Each row was made from one walk, in order. Every step used is in the known rows, and no mark comes twice. Write each row's walk.
Known rows
zomid > fiziror > rina > maku > mimo: [ 15.1  17.9 -18.3  19.0  48.9 -22.5 -16.7 -44.2  -3.4 -42.6   5.6 -23.4
 -18.9   4.3  -7.4 -16.1 -16.2  33.6 -10.6  -7.1 -24.7 -41.0]
bebo > fiziror > zomid: [-12.0  -7.5  -7.5 -17.2  -9.5 -17.5   7.9  -4.0  -5.1 -25.0   4.4  16.9
  52.8 -16.0 -25.9  -8.4 -35.1 -10.1 -55.4 -13.5 -33.1 -18.9]
bebo > fiziror > zomid > maku: [-10.1 -10.9 -15.0  -5.2  12.0 -15.9 -16.3  -3.9  -2.4 -27.5  14.3   3.2
  46.4  -9.3 -35.5 -15.6 -21.5   4.6 -50.7 -35.6 -34.9 -24.8]
rina > dule > zomid > maku > mimo: [ 30.7 -18.3  21.9  21.1  31.0  12.1 -60.1 -41.2  27.9 -30.2  14.0 -26.0
  24.9   0.1 -27.7  17.5 -37.0  34.0  50.2 -47.7 -20.2 -22.8]
mimo > maku: [ -2.1  -4.9  16.7 -12.5   5.0  -6.8   0.0   2.3   7.5   0.3  15.0   1.3
 -22.6   5.9  10.8 -18.1   0.9  10.6  -4.3  -0.4  20.7 -15.1]
dule > zomid > maku > rina: [ 22.3 -27.4  10.6   1.3  18.5  -1.4 -35.8   8.7  29.4 -27.4   0.7 -36.1
  21.0  13.3 -35.4  -4.0 -15.7 -13.2  25.3  -6.0 -11.8  13.8]
maku > rina > fiziror > zomid: [ 21.8  -5.2 -28.7 -18.2 -15.5   5.8  14.9 -17.6  -4.3 -30.9 -45.5  -0.2
  47.5 -11.6   1.1  18.5 -76.3   0.0   0.4  67.7  -8.3  -6.1]
rina > dule > zomid: [ 30.7 -29.1  34.6   6.5  -5.1  13.0 -28.1 -32.6  26.5 -27.7  11.1 -10.5
  41.5 -10.7 -22.0  22.0 -53.5  12.8  60.0 -30.1  -1.6  -6.8]
bebo > fiziror > rina: [ -6.8  11.2   7.6   1.7 -11.1 -21.1  13.5   5.2 -18.2 -32.3  10.2   1.6
  28.6 -17.4  -1.8 -21.0 -12.5  -2.7 -42.9   6.4  -6.5 -39.2]
zomid > fiziror > rina: [ 18.7  -3.0  -3.5  -0.6  20.4 -16.6  -8.5 -20.0  -7.7 -36.7  23.0 -20.7
 -43.2   2.7 -32.5 -13.1  -5.1  20.0  -3.3   4.2  -0.5 -40.6]
fiziror > rina > dule > zomid: [ 38.3 -14.5  40.4  -6.2   0.5   9.0  -9.7 -23.3   6.2 -35.8   1.7 -17.8
  38.2  -7.4 -13.5   9.1 -44.1  21.6  22.1  -0.2  32.6 -35.1]
maku > zomid > fiziror: [  8.5   9.8 -41.3  -3.8  14.4  21.5 -45.9 -21.2  -4.6 -39.5   5.5  -2.3
 -40.4  10.0  -4.1   7.2   6.2  -2.0  -7.1  24.3 -38.1  -0.1]
rina > dule > zomid > fiziror: [ 35.9 -34.7  26.1  10.7   5.6   3.9 -40.0 -47.0  29.2 -44.9  30.6 -19.2
  10.0  -9.6 -43.8  19.3 -54.8  19.9  71.0 -40.4 -17.9 -17.7]
mimo > maku > rina > dule: [ 16.3   5.8  -7.2   1.7 -14.9   4.4  -4.5 -14.4  -5.9 -19.0 -11.6 -13.9
   3.1   0.1  29.0 -11.3 -32.4  26.2  28.3  31.8  17.4 -38.5]
maku > mimo: [ -3.7  25.3 -12.7   2.6  30.5  -6.4 -16.4 -17.5  -2.9   0.7 -13.1  -2.9
 -20.2   7.0   8.3   3.0   3.7  13.0 -30.5   9.0 -33.2 -21.5]
dule > rina > fiziror > zomid > maku > mimo: [  3.5  -5.2  39.8 -34.1  23.8  -2.2 -48.5 -33.5  31.0 -26.0   5.7  22.7
  50.5   5.6 -16.7  15.3 -64.0  17.7 -24.8  18.7 -19.3 -16.3]
rina > maku > zomid > fiziror: [  5.6  18.5 -47.3  25.1  31.9  13.3 -34.1 -41.2   6.7 -41.5 -13.2  -3.9
  19.2   4.4  27.8  -1.6 -16.5  10.0   9.1  -5.9 -42.7  17.8]
rina > fiziror: [ 12.0 -13.6   9.5   2.6  -2.3   3.5   3.5 -24.2  12.3 -19.2  -0.9  13.0
  16.7 -20.2   0.2  22.9 -53.7   8.1  31.0  16.4  -1.9   5.4]
fiziror > zomid > maku: [  9.6 -19.7 -15.3 -18.8  33.8   6.2 -25.0  -9.5   6.2  -6.9  -2.2  -8.1
  28.9  11.8 -37.8  -1.8 -12.5  19.5 -35.4 -29.6  -1.8 -11.8]
rina > fiziror > zomid > maku > mimo: [ 17.2 -15.2  -9.4  -9.9  40.8   4.7 -24.0 -40.7  14.0 -25.2 -10.0   5.3
  29.8  -7.6 -26.3  23.1 -62.1  30.2 -13.4  -1.8 -19.6 -15.0]
dule > rina > maku: [-11.0  12.3  37.1  -3.8   4.2  -8.6 -24.3 -18.5  26.7 -13.3   0.9  17.6
  69.4   8.0  28.1  -9.5 -31.7   0.8  -0.3  -0.9  -8.9  11.7]
fiziror > zomid: [  6.4 -14.7  -6.5 -35.6   7.5   4.1   4.8  -9.7   2.9  -3.1 -15.0   9.0
  35.0   2.9 -25.6   7.7 -30.4   1.4 -41.7  -0.3   1.4  -3.9]

Write each row's walk
[ 11.8   7.6 -11.3 -20.3  19.5   8.9 -29.7 -13.5  -3.7 -37.2  14.6  -5.7
 -51.3  14.7   9.8 -16.9   5.1  15.3 -22.3  31.6   6.3 -30.0] => mimo > maku > zomid > fiziror > rina
[ 32.6  -8.6  -4.7   6.9 -21.8  11.1 -13.1 -18.4   6.2 -33.7 -25.2 -25.0
  44.2  -6.3   0.1  13.3 -56.3   2.9  50.6  31.3  -7.4 -13.0] => maku > rina > dule > zomid
[ 14.5 -10.4  23.9  16.7   2.0 -11.9 -23.4 -15.0   0.3 -52.8  25.3 -14.7
  50.7 -18.3 -22.8 -12.5 -35.4  18.4  -0.3 -30.8  -9.5 -48.4] => bebo > fiziror > rina > dule > zomid > maku
[-13.6  28.1  30.7  -1.7  24.2 -13.0 -35.4 -30.3  24.9 -12.5  -7.0  15.9
  56.8  11.8  32.8  -7.4 -28.7   8.9 -19.6   4.5 -30.6  -3.1] => dule > rina > maku > mimo
[ 17.7  15.2 -35.0 -10.8  17.4  19.3 -37.3 -19.5 -14.1 -49.0   0.3  -7.9
 -38.2  11.1   0.3   1.1   4.9   5.8 -23.7  39.4 -17.4 -18.5] => maku > zomid > fiziror > rina
[ 27.8 -16.7   7.2  -2.3  -4.2  -5.8 -20.3 -23.5  14.4 -40.8   8.8 -25.8
 -10.3   2.1  -6.8 -10.9 -45.8  18.5  45.4  16.5   0.8 -34.4] => mimo > maku > rina > dule > zomid > fiziror
[ 15.4 -10.0 -36.2 -17.3  21.6   5.6 -19.1  -4.4  -3.9 -15.5 -24.4 -18.7
  35.5  14.2 -27.0  -4.4 -21.5  14.9 -34.0   6.5  -4.9 -15.6] => fiziror > zomid > maku > rina
[ 25.4 -16.5  24.4  -1.2  46.6 -22.2 -25.7 -33.5  33.3 -48.8  13.4 -28.9
   3.9   6.1 -41.1  -4.5 -36.3   2.3   5.9 -16.7 -27.0  -8.3] => dule > zomid > fiziror > rina > maku > mimo
[ 14.7  -9.0  -6.7 -26.3  -6.5  -2.7  12.4 -11.8   4.1 -23.1 -21.2   1.0
  16.0  -3.9  13.6  -4.2 -59.8  10.1  -3.9  53.0  14.1 -19.9] => mimo > maku > rina > fiziror > zomid
[ 28.8 -34.8  38.2 -16.9  20.8 -17.0 -18.1 -12.4  29.3 -44.8  28.8 -26.3
 -11.9   4.4 -60.8  -1.9 -27.2 -10.5  13.7 -10.6  -4.7  -6.8] => dule > zomid > fiziror > rina
[  1.2  15.9 -21.4  22.5  57.5  -2.7 -50.6 -14.2   1.6  -2.6   5.4 -22.9
 -24.2  17.0  -8.9  -8.8  25.2  33.3 -15.7 -27.8 -30.0 -25.6] => zomid > maku > mimo
[ 23.9 -11.3  13.9  -5.6 -13.4   1.7  -9.8 -13.0  13.1 -27.3  -5.7 -19.2
  12.4   0.6  10.8  -7.6 -43.1  11.9  36.7  25.4  14.8 -25.8] => mimo > maku > rina > dule > zomid
[  3.5   6.9  -8.9 -10.8  -9.7  -6.9   8.3   8.7  -4.0  -8.5 -13.4 -12.2
 -12.4   7.7  26.0 -22.1  -9.8   5.2  -0.8  44.5  14.7 -21.2] => mimo > maku > rina
[ 37.7  -3.9  27.8   5.4  33.9   6.5 -37.4 -32.6   7.1 -37.5   2.1 -30.0
  23.4   1.9 -15.7   4.7 -30.6  39.7  11.2 -13.9  13.3 -50.6] => fiziror > rina > dule > zomid > maku > mimo
[  5.5   9.3   8.7  13.5 -17.4 -12.4   1.8 -16.9 -20.6 -42.7  11.1  -0.2
  43.3 -25.8   2.5 -11.1 -34.0  20.2 -12.4  -5.8  -5.6 -57.2] => bebo > fiziror > rina > dule
[ -9.0  23.6  16.5 -10.0   5.6  13.7 -44.1 -21.2  22.1 -24.4 -11.0  22.0
  67.5  13.1  43.3  -1.6 -25.8  -5.3 -12.6  21.7 -20.2  19.9] => dule > rina > maku > zomid
[  4.5   2.8 -16.4 -15.1  16.7  10.0 -35.7 -15.2   4.6 -31.4  18.1  -0.9
 -55.1  14.7   9.3 -12.4   6.3  10.1  -9.7  19.0  -9.8 -13.3] => mimo > maku > zomid > fiziror
[ -5.0  18.3  10.2  -5.9  13.8   5.3 -54.9 -32.4  24.6 -38.9   4.2  15.9
  43.6  14.3  25.1  -5.1 -27.9   0.2  -4.2  14.7 -32.8  10.9] => dule > rina > maku > zomid > fiziror
[ 17.6   4.0 -24.6   4.1 -19.8   2.2  11.5 -12.1  -5.0 -27.3 -34.9  -6.0
  24.7 -13.9  18.3  13.0 -56.8  -0.9  27.6  67.6  -7.8  -2.1] => maku > rina > fiziror
[ 21.9   6.1  -9.8 -10.5  14.8  17.4 -39.3 -31.7  -4.7 -46.8  15.2  -7.9
 -38.6   7.4  13.4  -8.7 -12.4  33.1   1.0  20.9   8.5 -43.4] => mimo > maku > zomid > fiziror > rina > dule
[ 13.2  27.5 -18.7   4.4  22.2  15.9  -5.5 -18.9 -11.9 -31.8 -34.2  -4.9
  45.4   3.9  44.9  -7.8 -12.1  14.3 -27.1  26.6  12.8  -5.5] => fiziror > rina > maku > zomid
[  3.9 -17.0  52.7 -46.3  -9.1  -0.4 -20.3 -25.0  29.7 -23.9   4.6  35.3
  64.5  -3.6 -12.7  19.8 -76.7  -0.7 -13.7  31.2  -1.6  -1.6] => dule > rina > fiziror > zomid
[ 11.4   7.1 -37.1  22.1  19.3   3.1 -30.5   5.9  -8.5 -13.8 -12.4 -34.1
  -0.7  13.3  -0.6 -15.4  10.5  17.6  11.0   8.8  -7.4 -14.6] => zomid > maku > rina
[ 22.7   5.5 -35.3  34.3  12.9  13.0 -41.8 -16.5  -9.6 -24.1 -10.3 -36.2
  14.9   5.4   3.5  -4.8 -12.0  39.3  40.6  -2.6  -6.1 -32.0] => zomid > maku > rina > dule
